Known rows, with every way that one mark hangs from another:
k_610(k_817(k_3(k_57(k_662) k_851))): [-0.12 -0.13  2.50  0.11  1.60 -0.55 -0.20  0.03  0.01  0.55  0.02  0.04
  2.21 -2.90 -1.53  0.60 -2.62 -1.38]
k_57(k_662 k_817): [-1.27 -0.85  0.34 -1.12 -0.12  0.50 -2.45 -0.36  0.35 -1.07 -0.44 -0.03
 -0.33  5.09  0.85  1.18  0.35 -0.27]
k_3(k_57(k_662) k_817 k_851(k_835)): [-0.79 -1.46 -0.52  6.39  1.20 -1.01 -2.32 -1.93  0.89  0.07  0.87  0.10
  2.42 -0.02 -1.43 -0.11 -1.29  0.42]
k_817(k_3(k_57(k_662) k_851) k_610): [-1.27  0.17  1.76  1.56  1.30 -0.48  2.78  1.23 -0.80  0.68 -0.93  0.08
  0.81 -3.03 -0.61 -0.43 -1.42 -1.15]
k_817(k_3): [ 0.68  0.14 -0.17 -1.03 -0.65  0.37 -1.57  1.86 -0.11 -0.65 -0.03  0.35
 -1.55 -2.62  0.96  0.83 -0.36  0.13]
k_57(k_3(k_817)): [ 0.78  0.53 -3.00  3.01 -0.70  0.48 -2.58 -0.82  0.67 -0.97  0.70 -0.08
 -0.18 -1.87  0.15  0.69 -1.23 -0.02]
k_835(k_851): [ 0.85 -0.25  0.29 -0.42 -0.88 -1.09 -2.88  0.00 -0.91 -0.51  0.22  0.11
 -2.23  1.36  0.43  0.15  4.91  0.89]
k_3(k_57): [ 1.40  0.21 -0.50  0.75 -0.17 -0.03 -1.64  0.13  0.65 -0.42 -0.37  0.79
  0.81 -0.35  0.78 -0.03 -0.15 -0.24]
k_817(k_3 k_610): [ 0.05  0.44  0.48 -2.57 -1.04  0.78  2.69  2.33 -0.25  0.02 -0.37  0.36
 -2.68 -2.07  1.27  0.14  0.87  0.40]
k_817(k_3(k_851) k_610): [ 0.62  0.07  1.19 -2.13  0.14 -0.55  2.55  1.79 -0.70  0.09 -0.10 -0.04
 -2.61 -3.92 -0.40 -0.44 -1.79 -0.68]
k_817(k_3(k_57 k_851) k_610): [ 1.00  0.78  0.85 -1.11  0.57 -0.83  2.72  1.19 -0.49  0.96 -0.34  0.38
  0.14 -5.55 -0.43 -1.04 -1.89 -0.95]
k_835(k_851(k_3(k_817(k_610)))): [-0.18  0.13 -1.59  0.69 -1.59  0.03  1.23 -0.45 -0.99  0.58  0.57 -0.45
 -2.70  5.19  0.06 -0.38  7.01  0.67]
k_3(k_57 k_851(k_835)): [ 1.02 -0.48  0.73  1.39  0.72 -1.40 -1.84 -0.60  0.27 -0.01  0.32  0.25
  1.13 -2.07 -0.74 -0.69 -1.53  0.84]
k_57(k_817(k_3 k_610)): [ 0.06  0.58 -0.04 -6.19 -1.44  1.41  2.30  1.35 -0.05  0.11 -0.27 -0.03
 -1.98 -0.59  1.38  0.22  0.73  0.35]
k_57(k_3(k_817) k_662): [-1.37 -0.12 -2.02  5.89  0.27  0.61 -2.57 -0.91  0.43 -0.73  0.20 -0.32
  0.44  0.05 -0.01  1.35 -0.74 -0.15]
k_3(k_851): [ 1.82 -1.07  0.33  0.31  0.69 -1.41 -2.53 -0.01 -0.31 -0.72  0.05  0.20
 -1.94 -0.20 -0.74  0.06 -2.42 -0.91]
k_851(k_3(k_57)): [ 0.92  0.73 -0.90  1.23  0.02  0.50 -1.97  0.78 -0.12 -0.26 -0.48  0.30
  1.28  3.26  0.81  0.20  1.04 -0.43]
k_57(k_3): [ 0.59  0.45 -0.62  1.01 -0.20  0.23 -2.07  0.60 -0.35 -0.88 -0.16 -0.07
 -0.46 -1.29  0.87  0.75 -1.20  0.14]
k_3(k_57 k_817): [ 1.60  0.03 -2.76  2.56 -0.71  0.25 -2.14 -1.07  1.44 -0.32  0.58  0.91
  1.23 -0.89  0.07 -0.24 -0.38 -0.36]
k_835(k_851(k_3(k_57 k_817(k_610)))): [ 0.28  0.98 -1.87  1.65 -1.32 -0.02  1.27 -1.04 -0.57  0.89  0.38 -0.10
 -0.07  3.33  0.06 -1.01  6.97  0.42]
k_3(k_57 k_817(k_610) k_851(k_835)): [ 0.38 -0.51 -0.87  1.97 -0.05 -0.89  1.98 -1.53  0.95  0.95  0.77  0.10
  0.33 -2.23 -1.16 -1.43 -0.45  0.86]
k_610(k_817(k_3(k_57 k_851))): [ 2.15  0.39  1.66 -3.10  0.76 -0.69 -0.24 -0.02  0.15  0.54  0.29  0.26
  1.69 -5.35 -1.67 -0.08 -2.74 -1.11]
k_817(k_3(k_57) k_610): [ 0.28  1.09  0.25 -1.72 -0.58  0.83  3.37  1.69 -0.16  0.66 -0.64  0.70
  0.10 -3.91  1.09 -0.40  0.67  0.03]

Rows:
[ 0.35  0.81 -2.54  1.80 -0.95  1.07  2.17 -0.43  0.50  0.41 -0.12  0.19
  0.57  3.14  0.44 -0.55  1.96 -0.35] -> k_851(k_3(k_57 k_817(k_610)))
[-0.23  0.94 -0.49 -3.86 -1.12  1.25  2.01 -0.07 -0.20 -0.33 -0.51 -0.41
 -0.92  0.43  1.19 -0.01  0.00  0.35] -> k_57(k_3 k_817(k_610))
[-0.45  0.06  0.85 -3.27 -0.19 -0.19  2.05 -0.70 -0.52  0.22  0.41 -1.11
 -0.54 -1.19 -0.36 -0.56 -1.22  1.27] -> k_57(k_3(k_851(k_835)) k_817(k_610))
[-1.37 -0.31 -1.10  4.12 -0.25  0.76  2.24 -0.77  1.03  0.40 -0.41  0.60
  0.90  1.91  0.31 -0.24  0.99 -0.39] -> k_3(k_57(k_662) k_817(k_610))
[ 2.00 -0.37 -0.23 -2.48  0.63 -1.03 -2.59 -1.63  0.35 -0.04 -0.12  0.20
  1.46 -0.51 -0.69 -0.56 -2.17 -1.38] -> k_3(k_57(k_817) k_851)
[ 0.71  0.93 -0.22  0.88 -0.34 -0.66 -2.34 -0.01 -1.22  0.30 -0.01  0.10
  0.60  3.53  0.29 -0.27  6.12  0.20] -> k_835(k_851(k_3(k_57)))
[-1.28 -0.21  0.42 -1.92  0.09  1.13 -1.75  0.91 -0.09 -0.71 -0.50 -0.16
  0.07  1.31  0.90  1.50  0.00 -0.34] -> k_57(k_662 k_817(k_3))
[-1.67 -0.03  1.22 -0.68  0.99 -0.06  1.79 -0.76 -0.83 -0.07 -0.53 -0.99
 -0.15  1.35 -0.45  0.26 -1.93 -0.97] -> k_57(k_3(k_851) k_662 k_817(k_610))
[ 0.23 -0.16  1.05 -3.68 -0.07 -0.55  2.33 -1.29  0.31  0.89  0.26 -0.08
  0.77  0.08 -0.45 -1.45 -0.40  1.04] -> k_3(k_57(k_817(k_610)) k_851(k_835))
[-0.57 -0.67  1.15 -1.53  1.33 -0.44 -2.19  0.22 -0.58 -0.29 -0.34 -0.44
  0.07 -0.30 -0.50  0.93 -2.25 -1.30] -> k_57(k_662 k_817(k_3(k_851)))
[-2.04  0.61  0.27 -1.06  0.25  1.45  2.57 -0.11 -0.31  0.23 -1.12 -0.35
  1.65  7.54  1.23  0.07  2.43 -0.55] -> k_851(k_3(k_57(k_662 k_817(k_610))))
[-1.93  0.63  1.07  1.17  0.11  0.87  3.33  2.06 -0.17  0.47 -1.03  0.43
  0.77 -1.53  1.05  0.21  1.04 -0.17] -> k_817(k_3(k_57(k_662)) k_610)
[-0.37 -0.34  1.74 -1.96 -0.01 -0.47  3.00  1.82 -0.67  0.53  0.31 -0.22
 -2.25 -3.69 -0.32 -0.47 -0.58  1.35] -> k_817(k_3(k_851(k_835)) k_610)
[-0.93 -0.40  1.02  4.33  1.99 -1.02 -2.64 -0.13 -0.94 -0.80 -0.43 -0.55
  0.00 -0.81 -0.98  0.86 -2.86 -1.15] -> k_57(k_3(k_851) k_662)
[-0.66  0.76 -0.13 -3.61 -1.13  1.33  2.59 -0.13  0.20  0.56  0.12 -0.45
  1.45  5.31  1.39 -0.67  3.14  1.62] -> k_851(k_3(k_57(k_817(k_610))) k_835)
[ 0.16  0.00 -2.48  3.32 -0.57  0.61 -1.96 -0.91  0.99  0.29  0.75  0.04
  2.16  2.79  0.26 -0.07  1.97  1.39] -> k_851(k_3(k_57 k_817) k_835)
[ 1.22 -0.71 -1.16  0.87 -0.13 -0.64  1.42 -0.96  0.15  0.27  0.51 -0.07
 -2.57 -0.39 -1.03 -0.80 -1.73 -0.84] -> k_3(k_817(k_610) k_851)
[ 1.77 -0.29  1.85 -3.85  0.40 -0.60 -0.53  0.69 -0.22 -0.14  0.48 -0.11
 -1.25 -3.55 -1.35  0.50 -2.92 -0.89] -> k_610(k_817(k_3(k_851)))
[ 0.95 -1.61 -1.28  2.66  0.13 -1.21 -2.52 -1.43  0.69 -0.30  1.35 -0.05
 -1.29 -0.80 -1.20 -0.30 -1.73  1.04] -> k_3(k_817 k_851(k_835))
[ 0.31 -0.08  0.52  1.69  0.82 -1.07 -2.04 -0.18 -0.51 -0.58  0.65 -0.68
 -0.27 -3.00 -0.85  0.18 -2.31  1.08] -> k_57(k_3(k_851(k_835)))
[ 0.70 -0.63  2.51 -3.67  0.19 -0.65 -0.32  0.54  0.22  0.20  1.00 -0.48
 -0.70 -3.56 -1.39  0.50 -1.73  1.18] -> k_610(k_817(k_3(k_851(k_835))))
[ 1.03  0.24 -2.10  1.17 -1.01  0.57  1.98 -0.89  1.37  0.36  0.10  0.68
  0.04 -0.42  0.35 -0.97  0.62 -0.02] -> k_3(k_57 k_817(k_610))
[-1.90 -0.41  0.84 -2.45 -0.42  1.07  2.16  0.06  0.13 -0.39 -0.78 -0.09
 -1.43  5.59  1.23  0.53  1.16  0.00] -> k_57(k_662 k_817(k_610))
[-0.83 -0.04  0.10 -0.07  0.27  0.49 -2.21 -0.93  0.73 -0.44 -0.47  0.29
  2.43  3.41  0.65  0.47  0.37 -0.53] -> k_3(k_57(k_662 k_817))
[-1.57 -0.75  1.62 -1.21  1.06 -0.48 -1.91  0.08 -0.30 -0.11  0.22 -0.73
  0.18 -0.52 -0.54  0.75 -1.29  0.69] -> k_57(k_662 k_817(k_3(k_851(k_835))))
[-0.21 -0.68  0.80  0.31  1.83 -0.81 -2.28 -1.60  0.20 -0.40 -0.46  0.10
  2.22  1.89 -0.66 -0.09 -1.88 -1.38] -> k_3(k_57(k_662 k_817) k_851)
[-0.68 -0.23 -1.62  1.23 -1.41  1.23  2.03  0.14  0.37  0.05  0.58 -0.52
 -1.74  4.81  0.55 -0.01  3.11  1.87] -> k_851(k_3(k_817(k_610)) k_835)
[-1.03  0.52  0.61  2.52  0.58  0.35 -1.15  1.40  0.04  0.04 -0.64  0.58
  1.80 -1.97  0.69  0.52  0.08 -0.42] -> k_817(k_3(k_57(k_662)))
